Known rows, with every way that one mark hangs from another
Z325[Z665[Z73]]: [ 43.9 -32.9  58.5 -10.0  -2.8 -26.5 -22.8 -31.5  42.1 -39.3   1.0 -54.1
 -11.8 -28.8  20.7 -11.2 -25.7]
Z816[Z73[Z665[Z325] Z714]]: [  1.1 -18.0  27.7  -0.9   8.4   3.8  46.0 -64.8 -11.3 -23.7  16.2 -21.1
  -0.1   4.7   3.6  36.9   5.5]
Z816[Z73 Z325[Z665]]: [ 25.6  20.1  33.7  -6.6  30.2 -11.7  -8.0 -26.4  35.9 -22.4 -17.5 -32.5
 -22.8  17.8  16.2  54.4  -1.1]
Z73[Z665 Z714]: [  2.0 -16.5  39.0   8.6   0.4  -4.3  21.5 -85.8  -3.7 -44.4  10.9 -52.5
  18.9   2.7  -8.3  28.2 -10.1]
Z325[Z816]: [ 42.7 -10.5  50.1  -1.9  11.9 -37.7  -0.4 -42.2  14.5 -16.6 -11.1 -20.4
   0.9 -25.9 -17.7  22.7   5.0]
Z20[Z616[Z816[Z73[Z665 Z714] Z325]]]: [  4.5  56.3  24.0  10.0  25.9  14.6  50.4 -63.9  19.7 -19.6  17.0 -62.4
 -15.2  34.7  -8.0  74.9  35.5]
Z325[Z665[Z73] Z816]: [ 52.0 -40.1  59.1 -16.4  -0.2 -34.1 -27.4 -32.2  39.8 -35.8 -15.7 -14.6
  -4.8 -42.8  15.0 -14.9 -10.5]
Z20[Z616[Z816[Z73]]]: [ 49.6  53.7  42.0   4.0  16.1 -16.7  36.8 -11.4  25.7   6.1  13.1 -73.2
  -6.0   8.5 -11.2  61.0  22.2]
Z816[Z73[Z714[Z277]]]: [  6.3   4.9  23.4  -2.3  16.7 -18.0  -3.9 -31.9 -14.4 -33.9   8.6 -38.5
  24.1   9.9  17.8  12.6   1.1]
Z73[Z665[Z325] Z714[Z277]]: [  5.7 -28.3  26.0   8.6   1.8 -19.9  18.5 -83.9 -31.5 -21.0  17.9 -44.2
  -4.0  -6.7   5.9 -19.3  -0.6]
Z325[Z816[Z73[Z665 Z714]]]: [  4.6  -2.8  24.1  -4.0  13.1  -1.0  24.3 -63.8 -13.4 -45.7  -7.0   0.9
  34.9   0.6  -9.3  48.0  12.9]
Z616[Z816[Z73[Z714[Z325]]]]: [ 18.4  23.1  46.5  -5.3  13.4   2.6  25.6 -22.4   8.7 -14.4  17.3 -56.4
  28.6  39.4  15.0  56.2  20.8]
Z73[Z665]: [ 19.7   1.0  36.8  12.2   5.1 -15.1  25.8 -68.1   0.4 -35.9   1.9 -67.5
  12.2  -4.4 -27.5  28.9 -22.0]
Z325[Z665]: [ 44.3 -11.0  55.9  -0.8   1.8 -30.4 -21.5 -36.7  25.9 -16.9  -8.4 -47.7
  -2.7  -8.0  12.1  20.1 -16.0]
Z816[Z325]: [ 24.7   7.9  42.7   4.4  29.9 -20.8  10.0 -52.0  35.5 -18.3   0.0 -58.5
 -37.9   3.7 -10.8  35.3  -3.4]
Z73[Z714[Z325[Z816]]]: [ 24.6 -18.6  56.0  -8.8   9.6 -20.1 -17.1 -46.7  -2.9 -19.8 -11.9 -14.9
  20.7  -0.4   8.6  17.2  15.2]
Z616[Z816[Z73]]: [ 39.6  26.8  42.9  -0.5  16.5 -15.8  46.8 -16.4  25.7  -9.8  17.3 -60.6
   7.8  11.9 -11.3  61.7  10.6]
Z325[Z665[Z73[Z714]] Z816]: [ 34.9 -59.2  63.2 -20.2  -3.0 -25.8 -34.6 -47.3  35.7 -47.1  -8.0   0.7
   2.6 -36.8  32.5 -14.4   0.3]

Rows
[ 35.1 -20.5  50.3  -7.6  18.6 -19.1 -20.8 -41.0  58.5 -39.3  -3.3 -50.9
 -41.3 -13.9  21.6  -0.6 -17.2]  Z816[Z325[Z665[Z73]]]
[-20.0  27.2  -0.4   8.3  33.2   2.3  16.7 -69.9 -17.5 -49.6  -0.2 -44.1
   8.1  28.5   1.3  27.4   3.4]  Z816[Z73[Z665 Z714[Z277]] Z325]
[ 41.8  14.6  54.7   3.7  19.7 -23.8   9.8 -44.4  54.7  -3.1   1.8 -63.6
 -33.7  14.7   9.3  45.1  13.7]  Z616[Z816[Z325[Z665]]]
[ 30.0  12.2  30.9   5.3  10.1  -5.2  77.7 -45.6   3.1  -3.2  24.1 -53.2
  -7.0   7.8 -18.9  51.3  12.1]  Z616[Z816[Z73[Z665[Z325]]]]
[ -9.6  26.5  10.4   3.5  13.1   1.7  -1.6 -47.4 -48.7 -44.7   0.1 -55.0
  54.2  32.9   9.7  12.8  -7.5]  Z816[Z73[Z665 Z714[Z277 Z325]]]
[ 47.4   3.4  40.1  -5.8   7.6 -43.8 -60.6 -21.8 -20.0  -9.8 -33.6 -26.5
  27.8  -6.1  18.8 -18.6  -1.1]  Z714[Z277 Z325[Z665 Z816]]
[ 23.1 -39.7  59.0 -16.1   6.7 -13.9 -21.8 -39.6  13.6 -42.6  -2.6 -20.9
  13.7 -19.5  17.3 -14.9   3.1]  Z665[Z73[Z714[Z325[Z816]]]]
[  0.4   5.6   9.3   0.6  16.8 -14.0   6.0 -58.7 -38.1 -47.4 -10.7  -5.9
  45.3   0.0  -6.9  13.9  11.1]  Z325[Z816[Z73[Z665 Z714[Z277]]]]
[  3.5  35.9  11.5   7.4  36.0   4.1  36.8 -57.5  10.7 -37.8  -5.8 -51.0
  -6.9  21.4 -21.1  64.0  -6.3]  Z816[Z73[Z665] Z325]
[  6.7  16.6  31.8   4.3   6.5   9.2  59.5 -62.4   5.0 -35.8  24.3 -55.2
  30.5  26.2  -7.7  62.6  12.4]  Z616[Z816[Z73[Z665 Z714]]]
[ 28.2 -14.9  44.1  -9.6   1.9 -35.7 -65.9 -37.6 -21.0 -19.7 -25.3 -10.4
  34.5   0.4  35.5 -20.8   9.7]  Z73[Z714[Z277 Z325[Z665 Z816]]]
[ 32.0  36.3  47.2   1.1   9.2  -5.3  30.8 -27.5  21.5  -3.0  23.1 -56.6
   0.7  15.5   8.3  59.4  33.4]  Z20[Z616[Z816[Z73[Z714]]]]
[ 16.8 -31.4  60.1 -11.0   2.2  -5.9 -13.1 -40.1  17.7 -45.5  14.6 -58.8
   7.7  -3.4  22.0 -14.0 -13.3]  Z665[Z73[Z714[Z325]]]
[ 14.3   9.4  29.0  -9.2   8.8 -13.5 -48.2 -16.6 -24.4 -25.8 -12.6 -34.8
  41.1  29.0  47.9   3.8  -1.7]  Z816[Z73[Z714[Z277 Z325[Z665]]]]
[ 20.0   8.2  46.2  -4.7  10.4  -4.2  42.3 -34.7  25.7 -18.4  24.1 -47.9
  13.5  21.7   8.4  58.3  20.0]  Z616[Z816[Z73[Z714]]]
[ 24.9  34.8  25.5  10.2  12.1  -1.4  63.1 -44.1   7.1 -26.1  16.4 -70.4
  24.6  19.6 -24.5  65.8   2.0]  Z616[Z816[Z73[Z665]]]
[ 43.9  -6.2  56.2  -4.5  14.1 -17.3   7.7 -40.4  73.1 -26.6  10.3 -67.2
 -40.6  -5.4  16.3  12.6   1.3]  Z616[Z816[Z325[Z665[Z73]]]]
[ 22.5 -15.7  45.3  -5.7  13.9 -20.8 -12.2 -52.9  43.5 -39.0  17.7 -61.3
 -25.7   2.9  40.9 -21.7  10.4]  Z616[Z816[Z325[Z665[Z73[Z714[Z277]]]]]]
[ 22.8  26.9  20.9  -1.9  19.7  -4.4  12.5 -34.2 -23.6 -31.3 -25.4 -22.4
  44.8  10.8 -20.8  46.6  -1.4]  Z714[Z325[Z816[Z73[Z665]]]]
